Each row was made from one small tree. Brackets hold a mark, then the marks that hang from it, in the order of their numbers. Every link used is in the known rows. Write each row's tree.
Known rows
(z883 (z448 (z108 z186) z218 z498)): -30.1, -17.1, 33.5, -10.1, -26.1, -14.1, -29.7, -57.7, -3.5, 45.4, 34.2, 18.2, -1.4, -3.3, 21.9, 2.6, -15.8, 20.9, -30.6, -14.6, -40.2, 40.2
(z883 (z448 z218)): -40.5, -1.1, 27.5, -5.6, 27.9, -17.7, -32.8, -34.4, -25.7, 21.3, 23.8, 23.6, 9.5, 0.6, 11.5, 19.6, 1.6, -4.9, 7.4, 16.6, -36.0, 48.9
(z448 (z108 z186) (z498 z482) z569): -24.2, -15.9, 21.0, -3.7, -5.7, -40.5, 1.7, -47.3, 9.4, 9.1, 11.1, -6.3, -58.3, -18.6, 8.6, 3.4, -49.2, 13.0, -33.8, -18.4, -22.4, 8.9
(z218 (z448 (z498 z482) (z569 z360))): -36.3, 14.5, -15.8, 0.1, 55.5, 2.6, -18.5, -48.8, 4.6, -4.9, 28.6, -9.1, -26.9, 24.6, 4.6, -20.9, -16.2, 13.5, 2.2, 10.7, -29.4, -13.9
(z883 z448): -53.1, -12.8, 38.4, -15.8, 32.0, -29.7, -46.6, -48.1, -16.0, 8.8, 30.7, 5.4, 12.4, 9.3, -3.1, 10.2, 3.9, -5.8, 2.0, 18.5, -30.1, 27.4
(z218 (z448 z108 z498)): -50.4, -14.2, 12.7, -11.4, -0.5, -7.8, -3.1, -69.1, -11.9, 39.5, 21.2, -6.4, -10.6, 24.6, 8.6, -20.6, -14.2, 18.4, -20.6, -7.3, -38.0, 17.8
(z448 z108): -44.6, -12.9, 28.3, -33.7, -8.7, -19.3, -14.8, -36.3, -13.1, 13.8, 11.2, -7.7, -19.2, -7.8, 0.7, 8.8, -21.2, -11.9, -19.9, -4.6, -31.9, 24.5
(z69 z448): -50.9, -4.3, 49.9, -7.9, 59.2, -26.0, -15.6, -67.6, -25.2, -10.4, 13.5, -0.4, -5.5, 3.6, -17.5, 23.3, -7.7, 3.6, 24.0, 15.2, -35.7, 14.4
(z498 (z448 z218 z569) z482): -29.6, -2.5, 15.9, 26.8, 47.1, -35.0, 16.3, -28.7, -26.2, -7.1, 2.8, 15.3, -40.1, -20.8, -16.6, 13.4, -34.7, 8.6, 33.3, 15.6, -12.7, 28.3
(z69 (z448 z218 z498)): -41.2, 20.3, 33.8, 17.6, 43.3, -8.1, 5.1, -69.5, -19.7, 19.2, 20.4, 20.4, -12.0, 10.4, -1.6, 20.8, -2.8, 35.0, 21.5, -6.0, -27.1, 24.3
(z69 (z448 z218)): -38.9, 9.8, 38.8, 6.0, 52.5, -12.3, -3.3, -56.5, -32.3, 3.9, 6.1, 19.2, -5.7, -5.3, -6.4, 31.0, -9.1, 6.8, 29.3, 12.1, -34.5, 33.6
(z785 (z448 (z108 z186) z498)): -30.6, -29.7, 30.3, -23.5, -18.3, -26.7, -21.4, -60.9, 8.7, 32.0, 25.9, -18.3, -43.6, -8.1, -8.6, -30.1, -17.3, 12.3, -35.7, -11.4, -47.9, 33.9
(z218 (z448 z498 (z569 z360))): -39.1, 30.6, -25.9, -15.4, 37.1, 14.1, -37.0, -58.9, 6.9, 3.5, 41.3, -11.4, -15.8, 35.8, -5.7, -33.2, -1.6, -0.1, -6.5, 15.7, -28.2, -10.7
(z498 (z448 z108 z218 z569) z482): -28.9, -13.3, 10.5, 16.2, 16.9, -28.7, 18.7, -22.7, -16.9, 9.3, -4.4, 12.3, -41.7, -20.8, 0.9, 17.2, -36.7, 3.5, 8.4, -3.3, -12.9, 26.5
(z448 (z108 z186) z218 z569): -14.4, 0.9, 1.2, -17.5, -24.5, -17.2, -12.6, -28.3, -7.9, 10.3, 8.4, 6.9, -43.2, -28.8, 5.6, 8.1, -39.0, -28.9, -25.8, 4.7, -32.2, 42.9
(z785 z448): -44.0, -9.5, 23.0, -16.2, 37.7, -26.8, -26.4, -39.6, -13.4, 9.0, 17.1, -11.0, -32.5, -5.8, -21.0, -13.2, -0.3, -12.4, 3.0, 20.1, -44.7, 39.5
(z785 (z448 z108 z218)): -31.3, -5.7, 9.1, -17.5, -1.8, -11.1, -9.7, -18.8, -10.6, 37.6, 3.3, 4.3, -31.6, -13.5, 5.2, -5.2, -6.7, -8.1, -18.0, -3.2, -46.5, 60.0
(z448 z108 (z498 z482) (z569 z360)): -31.2, 16.1, -8.5, -24.0, 11.5, -0.8, -19.4, -20.5, 22.3, 0.9, 19.4, -12.3, -42.3, 3.4, 14.7, -0.3, -23.5, 12.1, -29.1, -24.3, -19.4, -15.0
(z569 z360): -43.1, 7.5, 23.5, -39.9, 26.8, 6.4, -48.8, -32.3, -11.1, -18.6, 35.4, -14.8, -9.2, 0.6, -18.1, -4.6, -13.1, -12.5, 4.4, 18.4, -40.2, 3.6
(z498 (z448 z569) z482): -41.4, -18.9, 25.6, 17.4, 54.9, -48.6, 2.6, -41.2, -20.8, -18.4, 9.3, -1.9, -40.2, -14.3, -25.8, 8.4, -31.9, 5.2, 27.2, 18.0, -11.6, 9.0
(z498 (z448 z108) z482): -50.4, -48.9, 49.9, -2.5, 16.0, -38.0, 7.3, -41.4, -23.5, 2.4, 4.4, -8.2, -25.2, -15.8, -12.9, 7.1, -38.4, 21.6, 11.1, -3.6, -28.3, 11.4

Which tree is each row?
-24.3, -24.8, 36.1, 2.8, -17.4, -25.0, 11.1, -42.3, -15.4, 22.3, 12.9, 9.7, -44.2, -26.5, 14.8, 9.6, -51.5, 31.3, -19.7, -23.7, -44.6, 35.4 | (z448 (z108 z186) z218 (z498 z482))
-21.4, 12.1, -9.7, -24.1, -0.5, 17.1, -25.3, -22.1, -1.2, 1.3, 22.6, -1.5, -19.2, -4.1, -8.0, -12.9, -17.9, -12.7, -2.5, 7.3, -13.6, 10.6 | (z498 (z448 z108 z218 (z569 z360)))
-26.7, -11.6, 29.7, -13.5, -37.7, -11.3, -4.2, -50.0, -11.1, 31.9, 23.3, 8.0, -30.6, -16.8, 4.3, -2.1, -39.1, 14.8, -26.1, -15.9, -40.4, 40.7 | (z448 (z108 z186) z218 z498)
-51.1, -11.4, 28.4, -18.3, -9.0, -22.0, -33.4, -57.5, 3.6, 41.3, 32.3, 3.8, 8.1, 20.0, 19.2, 5.6, 3.8, 20.0, -29.1, -20.6, -22.7, 18.2 | (z883 (z448 z108 z498))
-7.6, 15.5, -7.3, -41.1, -20.5, 16.7, -41.4, -19.5, 6.2, -2.2, 20.4, -2.4, -31.5, -20.7, 4.6, -6.2, -34.7, -31.8, -26.4, 6.3, -35.3, 19.9 | (z448 (z108 z186) z218 (z569 z360))
-31.6, 33.8, -4.9, 13.4, 22.8, -16.3, -25.3, -42.5, 0.0, 32.4, 32.3, 29.7, -8.8, 17.5, 18.2, 11.1, 9.6, 9.3, -4.7, -0.6, -7.6, 35.2 | (z883 (z448 z218 z498 z569))
-37.9, -56.7, 56.6, -19.7, -18.0, -30.4, -17.4, -64.2, -21.3, 2.2, 24.5, -18.5, -21.4, -23.2, -30.9, -16.2, -41.5, 5.6, -2.1, 12.3, -32.8, 18.7 | (z498 (z448 (z108 z186)))
-40.5, -26.2, 45.1, 21.7, 42.6, -32.7, 15.9, -36.3, -42.5, -6.4, 7.5, 14.9, -26.2, -23.5, -17.5, 11.9, -37.6, 24.7, 39.9, 17.1, -30.8, 34.1 | (z498 (z448 z218) z482)
-24.5, 18.0, -8.4, 9.1, 1.3, -21.9, 21.4, -20.1, 0.5, 27.6, 0.4, 19.4, -51.8, -10.2, 28.6, 22.8, -31.8, 15.6, -20.5, -32.0, -14.4, 28.7 | (z448 z108 z218 (z498 z482) z569)
-39.8, -44.9, 30.2, -24.2, -8.3, -18.2, -23.5, -69.0, -23.7, 13.3, 18.7, -14.2, -15.0, -4.0, -7.0, -21.3, -36.5, -12.9, -18.8, 21.9, -55.5, 30.5 | (z218 (z448 (z108 z186)))
-37.4, 5.8, 17.1, 11.5, 42.8, -30.7, 15.8, -61.5, 9.2, 10.0, -2.7, 2.7, -36.2, 7.1, 14.8, 31.5, -18.4, 28.0, -10.3, -30.3, -13.4, -7.5 | (z69 (z448 z108 (z498 z482) z569))
-25.5, 23.5, 3.0, -4.2, 25.3, -7.9, 2.8, -41.8, -4.4, 15.1, -7.1, 16.2, -18.6, -6.0, 13.4, 33.0, -9.1, -13.2, -3.6, -6.3, -18.9, 28.8 | (z69 (z448 z108 z218 z569))
-41.8, 16.9, -8.9, 8.1, 34.1, -19.0, -8.9, -67.5, -10.0, 18.7, 28.1, -3.4, -22.1, 27.7, -3.4, -20.0, -6.1, 2.5, 0.1, 14.1, -17.7, 13.2 | (z218 (z448 z498 z569))
-35.8, 9.6, 15.9, -12.5, -23.8, -3.1, 2.6, -34.8, -10.4, 40.9, 17.6, 13.3, -24.6, -1.3, 16.1, 7.2, -18.3, 19.9, -18.9, -25.1, -26.7, 38.2 | (z448 z108 z218 z498)
-30.5, 1.6, -9.7, -24.9, 6.1, -22.4, -19.2, -25.1, 10.4, 22.9, 4.5, -12.9, -46.5, -4.0, -0.3, -7.2, -0.9, -28.3, -30.3, 1.4, -26.6, 35.1 | (z785 (z448 z108 z569))
-21.3, 38.4, -15.7, 3.6, 39.2, 3.2, -13.6, -14.7, 6.1, -4.1, 20.5, 10.5, -40.0, -0.2, 10.8, 5.7, -22.3, 12.9, 2.2, -9.5, -20.3, 6.0 | (z448 z218 (z498 z482) (z569 z360))
-35.4, 19.9, -31.7, -32.7, 6.5, 21.2, -32.5, -51.9, 18.0, 17.2, 33.3, -15.9, -14.9, 33.8, 10.5, -33.2, -4.8, -3.7, -29.8, -3.0, -27.9, -10.6 | (z218 (z448 z108 z498 (z569 z360)))
-43.0, -2.8, 29.6, 21.9, 41.1, -29.0, -9.2, -38.9, -17.0, 26.0, 26.7, 29.7, -5.5, 3.5, 22.0, 21.7, -9.4, 40.3, 5.6, -10.9, -31.1, 35.4 | (z883 (z448 z218 (z498 z482)))
-24.0, 19.8, -3.8, -9.3, 30.7, 11.8, -29.3, -26.7, -9.1, -13.4, 29.2, 0.1, -17.6, -3.4, -22.8, -10.7, -13.2, -11.6, 27.0, 26.6, -11.6, 9.7 | (z498 (z448 z218 (z569 z360)))
-35.8, -4.9, 24.5, 4.2, -2.7, -18.5, 21.4, -25.6, -11.7, 29.2, 4.6, 15.6, -34.9, -8.1, 24.2, 22.1, -33.5, 34.3, -12.3, -31.8, -31.2, 32.9 | (z448 z108 z218 (z498 z482))
-33.0, 9.1, -26.6, -40.8, 13.4, 19.2, -38.5, -37.0, 7.4, 2.6, 19.8, -17.1, -10.2, 20.0, 6.0, -25.1, -10.5, -29.7, -21.0, 15.4, -33.6, -2.7 | (z218 (z448 z108 (z569 z360)))
-18.0, 0.1, 3.7, -50.8, -14.9, 4.9, -53.2, -31.2, 11.5, -14.1, 26.9, -23.3, -31.7, -12.6, -7.6, -12.5, -32.0, -34.1, -34.3, 10.1, -33.2, -1.0 | (z448 (z108 z186) (z569 z360))
-27.1, 28.0, -1.5, 23.6, 33.0, -27.4, 16.4, -25.4, -10.4, 13.0, 9.0, 21.0, -51.2, -8.6, 11.3, 20.8, -27.2, 18.2, 3.8, -10.1, -14.0, 29.8 | (z448 z218 (z498 z482) z569)
-26.5, 31.5, -14.4, -7.2, -19.1, -11.1, 3.6, -30.1, 3.9, 36.6, 12.0, 15.7, -39.6, 1.5, 19.0, 10.2, -15.9, 1.5, -27.1, -22.0, -10.6, 33.9 | (z448 z108 z218 z498 z569)
-32.9, 29.8, 6.6, -19.2, 64.4, 7.2, -41.3, -52.7, 4.6, -28.5, 21.8, -11.2, -10.5, 14.1, -14.5, 10.4, 0.4, -15.4, 13.9, 17.6, -22.5, -17.3 | (z69 (z448 (z569 z360)))
-33.5, 4.8, 2.8, -3.1, 6.9, -34.8, 11.9, -31.8, 6.7, 15.9, 4.5, 0.5, -51.8, -2.1, 14.5, 14.3, -28.2, 14.7, -26.6, -28.1, -10.5, 5.7 | (z448 z108 (z498 z482) z569)
-28.9, 0.1, 1.3, -1.8, -4.7, -18.8, 3.3, -32.7, -12.1, 17.2, 6.7, 9.1, -27.3, -13.3, -4.6, 5.6, -20.9, -9.1, 3.6, 2.5, -7.1, 32.1 | (z498 (z448 z108 z218 z569))
-27.5, 32.8, -2.4, 9.0, 15.3, -5.7, 9.9, -54.6, 4.4, 29.7, 6.2, 17.6, -25.0, 11.0, 17.1, 24.6, -5.3, 14.7, -10.4, -25.3, -8.6, 19.3 | (z69 (z448 z108 z218 z498 z569))
-25.8, -56.9, 56.5, 6.5, -2.2, -34.7, 9.1, -46.2, -30.8, 3.7, 6.0, 3.3, -36.1, -41.5, -10.8, 4.7, -60.3, 20.2, 11.1, 2.9, -40.7, 35.6 | (z498 (z448 (z108 z186) z218) z482)
-22.3, -21.0, 16.3, -35.8, -11.4, 1.3, -46.2, -48.7, 7.6, -14.9, 35.4, -26.1, -27.0, -14.2, -27.6, -27.8, -35.2, -17.8, -11.6, 17.4, -23.1, -10.9 | (z498 (z448 (z108 z186) (z569 z360)))
-40.0, -5.2, -8.8, 7.9, 22.9, -27.0, 13.1, -55.9, -1.3, 25.0, 6.0, -2.0, -36.7, 15.3, 20.8, -4.6, -24.6, 16.1, -21.8, -12.4, -25.7, 7.6 | (z218 (z448 z108 (z498 z482) z569))
-39.2, -3.9, -11.5, -20.2, 10.7, -15.8, -11.1, -49.1, -8.3, 20.8, 6.3, -7.9, -19.9, 12.2, 5.5, -8.6, -15.4, -27.5, -19.1, 13.5, -26.8, 20.8 | (z218 (z448 z108 z569))
-16.4, -22.0, 17.2, -1.6, -20.9, -21.8, -4.3, -44.0, -14.1, 11.0, 15.3, 3.5, -35.8, -27.9, -15.9, -4.5, -39.8, -13.1, -4.1, 10.8, -16.8, 35.4 | (z498 (z448 (z108 z186) z218 z569))
-30.3, 9.7, 9.1, 11.6, 25.9, -23.3, -3.4, -36.1, -24.5, 3.0, 16.3, 12.8, -27.0, -10.4, -23.1, 0.0, -17.9, -5.6, 28.3, 22.1, -7.1, 33.1 | (z498 (z448 z218 z569))
-21.7, 25.6, -12.7, 0.9, 30.5, -22.3, -14.7, -19.3, -7.7, 16.3, 8.6, 9.4, -45.2, -9.7, -7.2, -3.0, 1.0, -27.7, 1.4, 19.3, -31.5, 58.4 | (z785 (z448 z218 z569))
-54.4, -17.6, 25.5, 15.1, 50.2, -30.8, 10.1, -67.6, -25.5, 11.0, 18.4, 0.3, -22.7, 16.1, 1.7, -9.8, -24.9, 33.1, 11.0, 5.5, -40.6, 13.6 | (z218 (z448 (z498 z482)))
-37.9, 12.7, 26.5, 2.4, 13.6, -3.6, 7.6, -64.0, -8.8, 33.5, 12.5, 16.4, -9.2, 7.8, 14.0, 22.3, -8.2, 33.5, -2.3, -29.6, -27.6, 23.3 | (z69 (z448 z108 z218 z498))
-26.1, -0.7, 12.0, -16.9, -28.2, -27.9, -14.8, -54.3, 9.0, 17.8, 24.8, -10.2, -49.8, -8.3, -2.0, -8.4, -31.1, -3.3, -36.3, -11.1, -18.2, 14.0 | (z448 (z108 z186) z498 z569)
-36.0, 17.3, -18.7, -25.4, 45.6, 11.1, -45.5, -41.9, -6.5, -12.5, 31.0, -15.1, -10.6, 21.9, -8.6, -24.7, -6.6, -30.8, 2.4, 37.9, -34.7, -2.0 | (z218 (z448 (z569 z360)))
-34.9, 28.1, 9.5, 5.7, 79.3, -3.6, -19.7, -59.3, 13.6, -22.3, 19.6, -6.5, -25.8, 16.9, -1.1, 14.4, -10.4, 25.6, 11.4, -9.5, -18.6, -29.1 | (z69 (z448 (z498 z482) (z569 z360)))
-38.8, -36.5, 40.7, 10.0, 10.0, -28.2, 21.4, -28.6, -30.1, 12.6, 3.3, 11.0, -24.1, -25.0, -0.5, 13.1, -39.9, 22.5, 17.3, -6.5, -29.3, 33.2 | (z498 (z448 z108 z218) z482)
